What can hang from each mark:
k_155: k_275 k_519 k_990
k_275: k_155 k_242
k_834: k_406
k_242: k_275 k_406
k_408: k_406
k_406: k_242 k_834
k_490: k_242
k_990: k_155 k_275

Each row was made from one small tree. Brackets hold a mark, then the marks that hang from it, in the order of their numbers. Every link used is in the known rows. Write each row's tree.
Known rows:
(k_490 (k_242 k_406)): .26, -.18, .12, -.05, -.01, -.06, -.01, -.12, -.09, -.06, -.07, -.43, -.01, -.43, -.14, -.31, .11, .02, -.15
(k_834 (k_406 (k_242 k_275))): .11, -.22, .02, .42, .00, -.33, -.20, -.10, .17, .08, -.20, -.53, .33, -.16, .39, -.43, -.06, .09, .05
(k_275 (k_155 k_990) (k_242 k_406)): .33, -.20, -.21, .15, -.05, .19, -.16, -.39, -.15, .22, .00, -.38, -.26, -.14, -.12, -.17, .05, -.45, .14
(k_408 k_406): .23, -.24, -.01, -.06, .01, .29, .16, .14, -.05, .07, .01, -.26, .09, -.27, .30, -.27, .13, .01, .11
(k_834 (k_406 (k_242 (k_275 k_155)))): .15, -.23, -.10, .52, -.18, -.21, -.27, -.06, .16, .28, -.16, -.49, .13, .05, .28, -.34, -.04, .12, .21
(k_490 (k_242 (k_275 k_155) k_406)): .27, -.29, -.28, .21, -.21, -.14, -.13, -.26, -.10, .15, -.15, -.50, -.26, -.18, -.16, -.44, -.03, .11, .10
(k_408 (k_406 (k_242 k_275))): .18, -.12, -.11, .14, .00, -.05, -.01, -.01, .14, .11, -.14, -.55, .28, -.05, .53, -.55, .02, .02, .25
(k_406 k_834): .20, -.25, .09, -.11, -.13, -.13, .14, .23, -.01, .10, -.12, -.30, .00, -.15, .16, -.04, -.08, .23, -.01
(k_408 (k_406 k_242)): .23, -.04, .19, -.03, .05, .15, .03, .17, .09, .05, -.03, -.42, .33, -.12, .46, -.36, .18, -.05, .15
(k_834 (k_406 k_242)): .14, -.15, .30, .24, .02, -.12, -.18, .08, .17, .03, -.09, -.38, .37, -.21, .31, -.21, .11, .02, -.05
(k_408 (k_406 k_242 k_834)): .23, -.05, .15, -.17, -.08, .01, -.02, .35, .02, .15, -.19, -.38, .37, .00, .50, -.25, -.04, .10, .11
(k_275 (k_155 k_519) (k_242 k_406)): .21, .15, -.02, .20, -.14, .15, .06, -.12, -.12, .18, -.10, -.06, -.25, -.01, -.15, .02, .30, -.32, .20
(k_242 (k_275 (k_155 k_519 k_990)) (k_406 k_834)): .31, -.11, -.52, -.03, .10, -.50, -.02, -.08, -.14, .02, -.12, -.44, -.36, .13, .13, -.17, -.24, -.04, .14
(k_406 (k_242 k_275) k_834): .14, -.16, .00, .08, -.12, -.46, -.05, .06, .18, .13, -.27, -.56, .18, .05, .39, -.35, -.15, .19, .13
(k_834 (k_406 (k_242 (k_275 (k_155 k_519 k_990))))): .22, .02, -.16, .39, .22, -.40, -.21, -.12, .19, .00, -.07, -.44, -.03, .10, .35, -.28, .10, -.13, .11
(k_406 (k_242 (k_275 (k_155 k_990))) k_834): .30, -.18, -.23, .10, -.08, -.40, -.18, -.05, .14, .17, -.14, -.65, -.11, .22, .35, -.33, -.23, .01, .20
(k_242 k_275 k_406): .17, -.33, -.28, .12, -.05, -.27, .03, -.25, -.03, .02, -.09, -.57, -.04, -.28, .10, -.43, -.15, .02, .09
(k_155 k_519 (k_990 (k_275 (k_242 (k_406 k_834))))): .09, .08, -.14, -.29, .45, -.28, -.15, -.14, -.01, .02, -.30, .12, -.11, -.14, .06, .13, -.20, -.30, -.06
(k_155 (k_275 (k_242 (k_406 k_834))) k_519 k_990): .10, .25, -.21, -.12, .28, -.45, .06, -.16, -.08, -.25, -.29, .01, -.23, -.21, .05, -.02, .02, -.49, .03
(k_990 (k_155 k_519) (k_275 (k_242 (k_406 k_834)))): .04, .10, -.03, -.05, .30, -.10, -.11, .10, -.10, .32, -.29, .38, -.12, .20, -.02, .19, .00, -.06, .03
(k_275 (k_155 k_519 k_990) k_242): .26, .07, -.01, .20, .08, .15, .07, -.11, .04, .09, -.01, -.08, -.40, -.01, -.01, .00, .37, -.43, .17

Which tree is each row?
.06, .09, .05, -.08, .17, -.03, .07, .12, .18, .06, -.09, .22, -.36, -.03, -.06, .21, .18, .04, .15 : (k_990 (k_275 (k_155 k_519)))
.29, -.30, -.34, .10, -.29, -.27, -.18, -.07, -.18, .25, -.27, -.49, -.21, -.03, -.07, -.35, -.29, .28, .07 : (k_490 (k_242 (k_275 k_155) (k_406 k_834)))
.19, -.37, -.36, .01, -.12, -.43, .00, -.07, -.13, .12, -.22, -.53, .02, -.14, .15, -.33, -.38, .18, .08 : (k_242 k_275 (k_406 k_834))
-.04, .30, .13, .15, .07, -.15, .28, -.06, .14, -.17, -.26, .20, -.28, -.27, .02, -.04, .44, -.41, .16 : (k_155 (k_275 k_242) k_519)
.19, -.17, .00, .02, -.21, -.02, -.06, -.05, -.18, .26, -.28, -.25, .07, -.17, .03, -.09, -.15, -.14, .02 : (k_275 (k_242 (k_406 k_834)))
-.02, .13, .17, .14, .37, .12, .01, .05, .13, .27, -.15, .44, -.22, .11, .00, .17, .38, -.16, .10 : (k_990 (k_155 k_519) (k_275 k_242))
.22, -.14, -.11, .15, -.34, -.33, -.10, .09, .12, .31, -.24, -.51, -.03, .23, .29, -.26, -.16, .21, .26 : (k_406 (k_242 (k_275 k_155)) k_834)
.04, .25, .07, .07, .31, -.25, .30, .17, .09, -.20, .00, .15, -.34, .00, .05, .00, .52, -.13, .09 : (k_990 (k_155 k_275 k_519))
.25, .14, -.12, .19, .17, -.37, .00, -.13, .27, -.07, -.02, -.53, -.24, .16, .28, -.30, .22, -.21, .22 : (k_406 (k_242 (k_275 (k_155 k_519 k_990))))
.04, .08, .06, -.07, .50, -.05, -.02, -.19, .21, -.05, -.17, .19, -.20, -.19, .05, .09, .18, -.41, .02 : (k_155 k_519 (k_990 (k_275 k_242)))
.26, .14, -.17, .07, .09, -.54, -.04, .05, .16, .02, -.14, -.49, -.19, .31, .37, -.18, -.02, -.04, .19 : (k_406 (k_242 (k_275 (k_155 k_519 k_990))) k_834)
.31, .10, -.15, .13, .09, .08, -.02, -.26, -.11, .05, .00, -.20, -.35, -.04, -.10, -.04, .23, -.51, .13 : (k_275 (k_155 k_519 k_990) (k_242 k_406))
.06, .14, -.09, -.09, .01, -.07, -.15, .02, -.07, .35, -.38, .31, -.24, .09, -.11, .27, -.14, -.08, .17 : (k_990 (k_275 (k_155 k_519) (k_242 (k_406 k_834))))
.04, .02, -.11, .23, .09, -.02, -.04, -.21, -.13, .11, -.14, .04, -.21, -.10, -.11, -.20, .25, -.40, .14 : (k_990 (k_155 (k_275 (k_242 k_406))))
.30, .06, -.19, .01, .03, -.09, -.06, -.09, -.19, .15, -.13, -.17, -.31, .09, -.01, .05, -.01, -.33, .08 : (k_275 (k_155 k_519 k_990) (k_242 (k_406 k_834)))
.12, .05, -.02, .47, -.05, -.34, -.12, .01, .18, .11, -.16, -.31, .04, .13, .32, -.21, .16, .06, .20 : (k_834 (k_406 (k_242 (k_275 (k_155 k_519)))))
.07, .00, -.14, .13, -.01, -.16, -.03, -.01, -.19, .20, -.26, .05, -.15, .04, -.01, -.10, .00, -.22, .11 : (k_990 (k_155 (k_275 (k_242 (k_406 k_834)))))
-.03, .31, -.02, .08, .10, -.22, .17, -.21, -.02, -.20, -.24, .07, -.21, -.33, -.07, -.06, .30, -.50, .13 : (k_155 (k_275 (k_242 k_406)) k_519)
.22, .11, -.06, .10, -.23, .00, .01, .06, -.19, .30, -.24, -.02, -.21, .11, -.06, .12, .05, -.14, .18 : (k_275 (k_155 k_519) (k_242 (k_406 k_834)))
